In the rows, zero is written as 128.
Known rows, with every step that occurs:
Q V: [122 163 157 164 106  85 107 142 122  99 143 118 110 108 126  92 133 130
 116 115 126 167 107  82 142 142 152 135 153 129 134 110 121 146 115 155
 172 122 116 160 137  94 106 113 124  99 132 125 138 153 115 160 148 129
 115 167 105 129 126 106]
P V: [ 96 128 140 164 112  92 139 145 102 114 149  79 121  94 146 108 137 130
 128 116 145 129  89 120 127  88 126 134 131 132 142 125 145 130 133 141
 179 105 134 141 123 134 118 145  95 128 131 109 117 148 135 162 137 153
  99 167 103 106 115 127]
Z Q: [115 133 144 125 103 117 126 148 143 104 169  81 152 165 118 123 125 146
  77 125 131 146 138 118 128 120 101 136 117 146 143 116 199 136 155 127
 119 122 113 132 162  86 109 129  97 130  99 112 137 178 149 154 131 154
 108 153 133 108 135  91]
Z X V P: [114 145 149 123  98  67 115 125 120 113 136 106 150 110 169  98  97 127
 108 135  75 126 100 132 132  83 164 179 127 123 135 143 148 165 113 163
 154  96 143 170 161  73 118 153 117 135 111  57  94 176 126 164 137 117
 147 171  95 116 147 115]
V P A: [108 146 148 146  74 101  78  92 140 143 130 107 102  97 145 103  96 108
 100 137  75 151 103 115  94  87  99 166 104 156 132 169 150 138 109 159
 171 119 123 187 165 136  96 112 108 119 107  92 147 180 133 153  76 118
 130 173  66  67 128 145]
P A X Y: [126 130 143 122 108 149 129 148 109 125 130 109 108 114 153 162  62  76
  81 137 124 109 107 139 117 131 111 183 133 169 171 132 150 123 105 102
 166 111 164 158 126  83 125 125 128 166 130 107 109 149 117 158  97 152
 104 183 104  75 135 143]
H V P A X Y Q: [110 140 173 131 111 101 122 154 153 101 161 108 120 100 138 137  86 103
 104 130 116 140 117 130  71 131 129 184 128 136 186 137 136 166 104  98
 131 138 128 164 159  91 137  67 114 131 134  68 149 163 118 154 124 161
 112 204 121  99 137 123]
X V P A H Y: [105 144 166 108  65 113  80 155 120 129 120  45 151  64 150 121  57  83
 124 147  84 122 104 127 125 117  80 161 117 159 166 187 153 140 106 123
 145 133 175 158 176  62  83 148 105 133 140  99 135 209 118 172 109 156
 119 215 126  95 127 187]
Q V P: [127 165 174 153  85  63 100 116 147 118 133 127 117 106 129  67 116 133
 122 109  85 160 119 115 121 107 160 152 142 132 119 139 118 153 114 178
 173 118  90 193 163 101  97 113 134  93 130  79 146 156 118 167 123 113
 148 169  78 125 137 122]
H Y Q: [132 129 188  98 110 111 105 157 170  94 145  67 135 105 101 129 112 153
 148 134 124 143 122 129  87 148  96 141 127 120 186 113 167 182 135  99
 103 153  93 123 170 108 124  69 104 117 110 110 156 156 153 139 148 163
 104 192 152 120 109 116]
H V P A X Y: [120 137 156 138  91 119 135 140 128 117 132 114 118 100 153 136  58  77
  88 127 107 124 121 143 119 112 114 194 137 154 164 148 122 141 107 118
 169 116 171 172 144  68 126 116 130 148 148  80 115 160 107 171 115 135
 107 187 102  93 145 152]
Z X V P A H: [ 95 155 134 119  94  82  71 136  79 135 141  96 143  89 187 105  81  71
  86 144  84 127  72  95 116  98 124 174  99 154 150 198 145 115  75 135
 156 117 185 163 165  78  94 165  98 141 131  94 120 230 109 160  81 130
 151 196 107  72 146 171]
Y Q A H V P: [100 144 177 149  90  46  60 133 157 107 168 119 151 100 151  71 119 131
 123 128  97 141 100 110 103  99 115 171 109 133 157 186  97 159 120 155
 112 162 126 158 206  75 106  95 110  92 159  79 168 206 101 166 118 113
 147 191 137 141 165 139]
Z X Y: [143 149 138 114 144 131 150 147 101  91 127 121 141 166 159 125  67 109
 111 126 121 113  99 141 139 134 124 175 127 143 164 116 158 147 123 130
 133 104 151 127 132  62 150 142 127 177  94 121  74 146 139 158 168 125
 128 180 128 130 115 120]
Z X Y E: [145 121 149 121 113 150 150 156  87  69 137 132 117 196 119  92  68 118
 115 133 124 128  95 139 138 156 131 151 144 133 200 108 162 165  89 109
 133 125 136  90 125  68 139 134 139 175  67 114 117 117 157 136 157 135
 122 161 137 138 129 136]
H Y Q V P A: [109 166 180 150  60  87  80 110 162 119 127 100 107  72 127 106  97 115
 115 124  79 179 121 100  77 126 115 160 120 141 149 159 143 160 111 156
 185 126 112 202 178 118  76  78 109  99 121  81 162 179 139 153 111 140
 132 211  79  88 115 145]
Z H: [120 138 142 120 104  82  80 140 132  95 144  64 113 148 165  99 105 112
 120 126 141 122 118 138 128 110 106 145 156 135 152 127 154 133 119 142
 121 142 148 122 120  81 115 161 118 133  92 131 113 204 142 151 151 141
 110 118 133  97 121 139]
H Y Q V: [126 165 196 139  99  86 106 159 157  84 144  95 124  95 103 109 125 138
 140 118 127 176 124  88 107 174 140 138 152 119 167 105 142 174 130 128
 150 146  98 156 161  88 103  70 115  94 131 107 156 152 135 158 170 161
 115 201 133 139 112 105]
Q V P A: [108 171 154 169  66  85  79  94 135 129 127 115 101  86 145  98 103 106
  98 122  80 175 108  94 101 108 125 159 118 149 125 164 133 133  99 174
 198 108 119 208 161 120  83 107 111 103 120  92 146 181 125 156  93 119
 137 182  56  81 130 141]
H Y E: [144 101 179 112  66 151 117 148 131  80 126  88 108 148  81  84  86 143
 139 136 115 140 115 136 134 144  89 128 154 122 198 115 165 185 113 112
 130 150 121  91 154 100 105 116 137 134  93 121 159 122 161 142 145 151
  96 158 154 140 124 162]
X V: [ 97 147 143 139 118 104 128 165 103 106 153  77 145  99 155 127 117 112
 108 148 134 121  87 110 147 122 153 150 141 133 155 116 150 156 111 133
 143  97 142 138 131  68 131 155 102 132 111  98 116 171 116 165 136 137
  94 163 122  99 136 105]
X Y Q V: [122 185 180 158 135  93 134 170 134  77 157 120 123 119 118 114 127 121
 128 115 140 162 111  93 106 180 172 147 150 132 172  95 134 158 108 123
 147 124  90 159 139  71 128  81 118 116 116 108 145 143 122 159 160 152
 115 200 111 130 114  97]
H V P A: [ 92 144 152 165  64  82  85 104 148 123 139 107 120  89 142  95  88 103
 101 135  85 166 117 106 102  84  90 169 116 144 131 175 124 154 117 161
 168 130 145 187 178 127 103 103 105 104 128  83 142 204 121 161 111 106
 121 174  89  89 141 143]

Rows:
[112 177 183 142  94  89  81 160 136  94 147  89 124  79 115 118 113 113
 126 121 118 172 109  74  98 170 126 140 136 134 166 139 134 150 103 117
 155 147 127 158 169  79  83  78 107  99 141 117 170 184 122 151 134 164
 123 220 131 114 111 137]
P A H Y Q V
[120 110 149 118  61 109  80 104 136 162 130 118  86  73 153 133  90 103
  69 135  82 137 124 125 107  76 104 184 125 147 139 164 149 129 100 127
 182 126 161 185 153 132  95 116 131 127 154  79 140 174 112 146  57 140
 125 162  84  56 158 146]
V P A X
[112 135 170 153  87  56 107 121 161 103 146 108 141 105 131  62 101 132
 127 119  83 151 127 123 129  77 114 168 139 125 130 149 104 172 132 167
 132 143 117 171 181 103 126 106 121  91 143  77 141 177 117 173 145  98
 127 156 111 135 151 130]
H V P
[117 155 175 122  60 102  74 139 131 123 115  65 130  71 135 106  65  90
 128 124  78 144 117 109 120 127  78 153 125 152 156 183 135 131 106 133
 162 144 157 169 180  77  68 127 117 114 147 110 146 198 119 170 109 146
 126 211 123 105 121 191]
Q V P A H Y
[112 130 187 108  69  82  84 137 159 124 145  99 133  59 151 133 108 130
 100 143  87 122 113 142 101 108 145 190 128 137 169 157 144 169 125 148
 155 123 136 174 173  62  95 116 123 115 148  45 141 169 114 160 106 154
 135 200 115 120 161 123]
H Y Q A X V P
[109 137 170 146  95  52  86 135 137 113 147  97 150 100 147  58  97 109
 130 121  84 139 111 113 131  73 110 168 130 130 134 176  97 156 111 145
 118 152 140 161 187  84 118 124 116  97 159  84 151 202  99 175 124 106
 135 170 127 127 158 154]
A H V P
[122 133 183 133  40 127  87 147 113  94 123  97 107 116  96  70  70 107
 126 126  85 154 110 108 124 150 100 132 144 142 190 167 142 158  74 120
 161 156 139 127 170  78  73 119 137 122 115 101 175 158 140 157 113 150
 130 194 131 127 136 195]
Q V P A H Y E
[101 126 154 124  99  95  92 161 121 116 172 105 130  78 169 164 138 127
  71 156 145 117  88 107 119 138 159 179 130 140 180 138 150 159 114 125
 156 113 166 140 146  57 115 131 109 133 150  74 134 176 102 147 102 163
 112 182 134 108 171  90]
Y Q A X V
[105 124 164 113  82 107  89 168 132 114 157  86 136  62 158 174 119 127
  85 156 137 113  99 116 120 149 138 177 136 136 191 138 153 166 130 125
 156 124 172 141 158  45 103 131 114 133 151  74 134 176 109 155 121 174
 105 200 153 120 160 106]
H Y Q A X V
[122 111 165 141  67 137 139 154 110  89 142 133  97 140 117  95  60  93
  96 129 109 137 114 135 124 125 125 167 154 144 194 142 131 169  75 108
 158 134 154 131 143  80 124 116 147 145 115  80 152 131 128 159 119 138
 108 167 125 115 157 163]
H V P A X Y E
[ 89 158 142 154  74  98  95 112 125 133 134  95 123  78 160 114  95  92
  91 147  80 143  93 112 104  94 126 168 112 157 140 165 155 142  99 161
 181 100 137 194 152 107 100 131 100 123 108  74 131 191 127 162  88 124
 123 184  69  64 131 138]
X V P A
[115 146 185  99  93 101  70 151 154 111 143  63 132  82 120 114  91 115
 141 140 100 143 111 118  69 132  87 156 108 140 189 166 161 159 109  98
 108 162 116 149 191 105 101  79 104 117 123  95 169 189 141 143 102 171
 127 215 135  95 115 162]
V P A H Y Q
[111 125 158 123  86  81 111 136 130 138 141  98 126  76 154 116 105 111
  97 129  87 117 110 138 126  78 159 179 144 136 140 148 140 157 102 144
 163 104 140 176 149  76 115 144 130 124 140  46 124 169 101 167  98 135
 128 165  92  94 162 126]
A X V P
[113 107 155 136  55  90  85 110 140 144 140 115  99  69 150 120  84 102
  72 131  86 145 125 114 113  75 100 183 132 140 140 173 125 143 106 134
 184 135 176 180 164 122  99 110 123 114 172  75 137 187 102 152  87 135
 115 161  99  80 170 146]
H V P A X
[101 184 157 143 110  94  80 152 107 121 146 106 121  95 159 105  86  68
 110 132  97 142  85  95  87 138 134 164 106 166 169 182 132 110  71 121
 149 131 137 176 160  78  94 112 107 125 132 102 158 200 108 162  76 148
 143 222  96  77 130 169]
X Y Q V P A H
[112 148 157 122 126  96  33 149 116 122 181 111 138 113 160 120 139 125
 102 149 138 117  71  91 102 147 111 149  94 155 185 173 142 125 106 125
 104 159 137 116 178  77  95 113 100 120 140 136 166 203 108 140  74 146
 144 196 152 115 151 133]
Y Q A H
[120 152 154 135  82 126 138 146 125 114 136 119 120 116 147 149  71  82
  62 114 107 136 134 129 112 135 131 186 131 166 155 139 158 118 116 119
 183 102 150 187 137  58  97 122 132 148 138  77 121 157 115 172 106 162
 118 199  89  90 137 131]
Z Q V P A X Y
[108 113 148 130  45  72  74 114 147 131 140  97  96  81 168 116  72  93
  72 123  96 140 132 120 109  73 101 186 141 131 143 174 121 136  99 134
 174 144 194 171 156 101  91 128 124 117 160  75 132 215 106 156 106 140
 118 146 114  72 163 158]
Z H V P A X
[104 168 145 150  89  83  56 128 100 139 140 107 118  85 161  92  95  79
 102 130  90 143  83  87 110 112 118 155 113 162 140 192 123 104  77 142
 161 133 153 180 164  93  82 135 107 112 149 108 157 212 100 166  65 129
 149 194  93  71 141 174]
Q V P A H
[133 126 169  95  91 121  86 162 124 112 123  52 147  99 127 119  76 111
 140 137 112 117 111 127 142 133  66 143 132 145 176 155 153 144 127 107
 114 155 155 115 166  77  97 139 115 130 144 136 134 187 123 165 124 154
 106 191 163 116 122 178]
A H Y
[127 105 162 111  90  97  57 136 149 132 174 130 100  94 146 154 136 153
  73 142 140 124 102 117 101 134 121 175 116 137 175 141 145 145 132 129
 146 148 147 136 160 100  99  93 125 125 160 102 155 163 111 126  79 155
 125 175 140 113 169 104]
Y Q A X
[127 117 176 113  46 140  86 148 118 105 124  81 108 125  99  81  62 109
 132 144  85 137 105 127 115 130  84 137 132 146 198 172 158 160  78 110
 139 156 142 114 167  93  84 124 134 132 103 100 173 155 148 145 100 150
 121 184 139 112 134 198]
V P A H Y E
[116 136 145 139  80 108  73 120 151 111 179 122 146 155 142 137 147 162
  55 138 143 137 110 109 121 146  91 150  91 160 155 144 181 136 177 169
 136 125 124 138 182  77  77 127 104 123 110 119 151 183 141 150 109 137
 127 171 135 140 155  89]
Z Q A
